What can hang from each mark:
K785: K774
K774: K512
K23: K951
K441: K463 K606
K606: K23 K105 K209 K441 K630 K785
K951: K512
K221: K23 K209
K630: K606
K512: K951
K463: K105

Known rows, with every way that one mark hangs from another:
K221[K23[K951]]: [-11 -17  -8  -6  -7  -2   3   4  -6  12   4   1  11  -2 -11   7   4 -15
 -24   0  -9   2  -4   3   2]
K606[K105 K209 K630 K785]: [  2  -7   1  -2  -6   2  14   0  -4  15   0  -3   3   7   5   4  10  16
  -1   3  -6   1 -13  -7   7]
K441[K606]: [-10 -11  12   3  -7  13 -10  -7   6   7   0  -1   9   3  -7  -2  -3  -2
 -11   1  -8  -2  -8  15   4]
K630[K606[K23[K951] K105 K209 K785]]: [ -1 -16   4   1  -3   1   5   8  -4  16   2   9   4   0   9   2   2  -2
  -8  -5  -1   8  -5  -9   4]
K774[K512]: [ -2  -3   0  -1 -14  19  -4   0   0   7   4 -12  15  -3  -8  -2   1  -3
  -8  11 -17  -4  -3   4   0]
K441[K463 K606[K23 K630]]: [  0 -14   8  13   5  20  -9 -12   6  25  -2   8   2   1  -5   6  -3  -3
  -9   3   8   1  -1   8  -3]
K606[K630 K785]: [ -4  -8   2  -1  -3   5  -1  -8   1  16   2  -9   9   4  -6   8   8  15
  -9   8 -13  -3  -6   2   5]
K441[K463 K606[K23 K105 K209 K630]]: [  4 -13   7  12   2  18   6  -3   2  24  -3  14  -5   3   7   3   0  -2
  -1   0  16   6  -9  -1   0]
K630[K606[K23 K441 K785]]: [ -6  -7   8   4   2  20 -14  -2   3   5   6  -1   1  -9  -5   7  -4   6
 -10  -1  -5   0   6   1  -3]
K951[K512]: [ -4  -7   0   2 -11  14 -11   2   2  -1   7  -9  13   5 -14  -2   3   0
  -9   0 -15  -1  -4   2   2]
K441[K463[K105] K606[K209]]: [  2  -7   9   5  -1  26   4   0  -1  14   0   6  -3   4   3   2   1   4
  -2   1   9  -4 -14  20   1]
K606[K23[K951] K105 K209 K785[K774]]: [ -4  -8  -5   7  -9  -2  12   7  -9  21  -1   2   9   5   4   3  13  -8
 -11  -3   2   1  -7 -16   3]
K606[K23[K951[K512]] K105 K209 K441]: [  4  -6  -9   4  -9   7   3  20 -11   0   5   4  -1   4   2   6   1 -12
  -6  -4  -2  13  -4 -18  -3]
K221[K23[K951[K512]] K209]: [ -5 -12  -9  -9  -2   0   7  13  -7   2  12  -3   9   3  -6  12  -2 -13
 -18  -2 -12   5  -4  -4   2]
K785[K774[K512]]: [ -4   1   0  11 -17  23  -2  -4  -1  10   6  -8  19  -1 -13  -2   7  -5
 -10  10 -12 -12   0   0   2]
K221[K23[K951] K209]: [-11 -14 -10 -12  -2  -6  12   3  -7   8  10  -2   8  -4  -2  10   1 -18
 -23   1  -6  -1  -8   3   8]
K606[K105 K209 K441[K463] K785]: [  4   3   8   0 -12  21  11   7 -12  11  -2  -2  -5  -3   0   6   9  16
   3   0  10   1  -7   1  -3]
K441[K606[K785]]: [ -7  -9  16  -1  -4  12 -10  -3   6  13  -3  -7   9   3  -4   3  -1  11
  -7   1 -11   0  -6  13   0]
K630[K606[K441]]: [-10  -6   8   5  -8  24 -10  -6   0  -4  10   3   3  -5 -11   2  -1   3
 -11   1  -6  -6   0   8   6]
K785[K774[K512[K951]]]: [  0  -5  -3  17 -15  18   1  -4  -6  13  13  -9  22   0 -17   2   3  -7
  -6   5 -13  -8  -4   0   4]
K221[K23 K209]: [-12  -8  -6 -10   1   3   9  -2   0   3  11  -5   5  -6  -3   6  -1 -11
 -18   1  -4  -4  -8   6   6]
K441[K463 K606[K105 K785[K774]]]: [ -2  -6  23  17 -12  24  -3  -2  -4  26  -7   5  10   8  -9   4   6  12
  -2  -2   6  -4  -4  10  -6]
K23[K951[K512]]: [ -4 -12  -3   0 -13   5  -7   7  -6   3   5  -6  15   7 -13   3   5  -5
 -13   1 -17   4  -3   0   3]
K630[K606[K23 K441]]: [ -8  -8   4   9  -1  23 -14  -5   4   0  10   4   1  -9  -7   1  -6  -6
 -13   0   0  -2   4   3   1]
K774[K512[K951]]: [  3  -9  -2   7 -12  14  -3   0  -5  10  11 -13  18  -5 -11   1  -3  -5
  -5   6 -17   0  -5   5   1]

Rows:
[ -1 -12   9   6  -4   9   8  -2   2  12   0   9   1  10   5   1   1   6
  -2   1  -1   3 -17   1   9] => K441[K606[K105 K209 K630]]
[-3 -8  7  5  0 22 -1 -4  9 16 -2  7 -1 -5  2 -2 -1 -6 -7 -2 15  1 -6  9
  1] => K441[K463 K606[K23 K209]]
[ -5  -7  -4  13   1   8  -2 -11   3  23   2  -5  11   4  -8   8  10   3
 -13   5  -5  -8   1  -9   2] => K606[K23 K630 K785[K774]]
[  0 -10   4   3   9   8   1  -4  11  18  -1   2  -1   2   8   8  -1   9
  -5   2  -1   4  -9  -2   4] => K441[K606[K23 K209 K630 K785]]
[-2 -7 20  2 -6 22 -8 -4  2 20 -7 -2  7  0 -7  6  1 14 -4  1  0 -1 -3 19
 -5] => K441[K463 K606[K785]]
[  4 -12   9   8   8  23 -11  -1   1  27  -3  -1   2   2   2  10  -3   5
  -4   2   4   1  -3  17 -15] => K441[K463[K105] K606[K23 K785]]
[-1 -5  8  4 -1 17  1  6 -2  5  6  6 -5 -6  7  4 -2  8 -2 -5  3  6 -2 -8
 -1] => K630[K606[K23 K105 K209 K441 K785]]
[ -2  -3 -11   4   2  11   6  -3   2   5   7   1  -6  -4   2   7   3  -3
  -9   5   5   0  -6 -10   7] => K606[K23 K209 K441 K630]
[ 0 -1 14 14 -3 25 10 -7  4 26 -4  8  1  7 -6 10 10 22  0  3 10 -8 -7  5
  6] => K441[K463 K606[K209 K630 K785[K774]]]
[  1 -14   5  11   6  25 -12  -3   1  21   0   4   2   2  -1   4  -5  -8
  -8   2   8  -1  -5  19 -10] => K441[K463[K105] K606[K23]]
[-5 -8  5  0  2 13 -1 -2 10  8  5  2  2 -7  4 -1  1  6 -7 -3 -1 -1 -3 -1
  7] => K630[K606[K23 K209 K785]]
[ -2  -6  17  17  -4  25  -1 -12   2  29  -4   5   7   8 -14  12   7  19
  -5   4   4  -9  -3  10   0] => K441[K463 K606[K630 K785[K774]]]
[-2 -6  0  8 -8 12  1 -4 -9  6  4  0  2  5 -6  7  4  4 -7  7 -6  0 -7 -4
  1] => K606[K105 K441 K630]
[  4 -15  -1   6   3  16   3   7  -5  22  -1  10  -3   3   8   7   0 -12
  -8   0  13   4 -10  11  -3] => K441[K463[K105] K606[K23[K951] K209]]
[ -3 -14   7   6  -4   8  -7   7 -10  13   2   7   4  -3   0  11  -3  -2
 -11  -2  -6   9   3  -6  -6] => K630[K606[K23[K951] K105 K441 K785]]
[ -5  -4   9   5 -10  21   4   3  -4  -5   8  10  -3  -2   1  -1   0   6
  -4  -3   1  -1  -7  -1   8] => K630[K606[K105 K209 K441]]
[ -1  -3   7   7 -15  23  -1   0 -13   8   0   0   1  -2  -9   3   5   1
  -5   3   8  -1  -3   6  -5] => K606[K105 K441[K463]]
[ -4  -9   6   3  -1  11   5  -6   8   9   2   5   1   6   2   2   1   6
  -6   3  -3  -1 -14   5  13] => K441[K606[K209 K630]]
[  0 -19   5  10  -4   6 -13  13  -4  12  -1   7  11  11  -1   3  -7 -15
  -9  -5  -9  15  -4  -5  -8] => K441[K606[K23[K951[K512]] K105]]
[ -1 -11  -8   6   0   3   8  -3   0  13   4   4   1   2   7  -1   5  -7
  -8   2   3   4 -12 -12   7] => K606[K23 K105 K209 K630]
[  1  -9   4  14   4  36 -12  -3  -5  10   9   9  -5  -6  -5   7  -4  -2
  -8   2  10  -4   4  12  -8] => K630[K606[K23 K441[K463[K105]]]]
[  5  -2   4  13 -12  17   7   1  -8  24   1  -7  16   9  -7   9   8  13
  -1  12 -15  -5  -3 -11  -3] => K606[K105 K630 K785[K774[K512]]]
[ -4 -11  18   1  -7   9  -6   1   0  15  -5  -3  10   7   0   2  -2  10
  -3  -1 -11   4  -9   9  -4] => K441[K606[K105 K785]]
[-2 -3 13  1 -8 19  5  6 -4  1  5  5 -3 -2  3  4  0 18  0 -3 -2  1 -6 -2
  4] => K630[K606[K105 K209 K441 K785]]
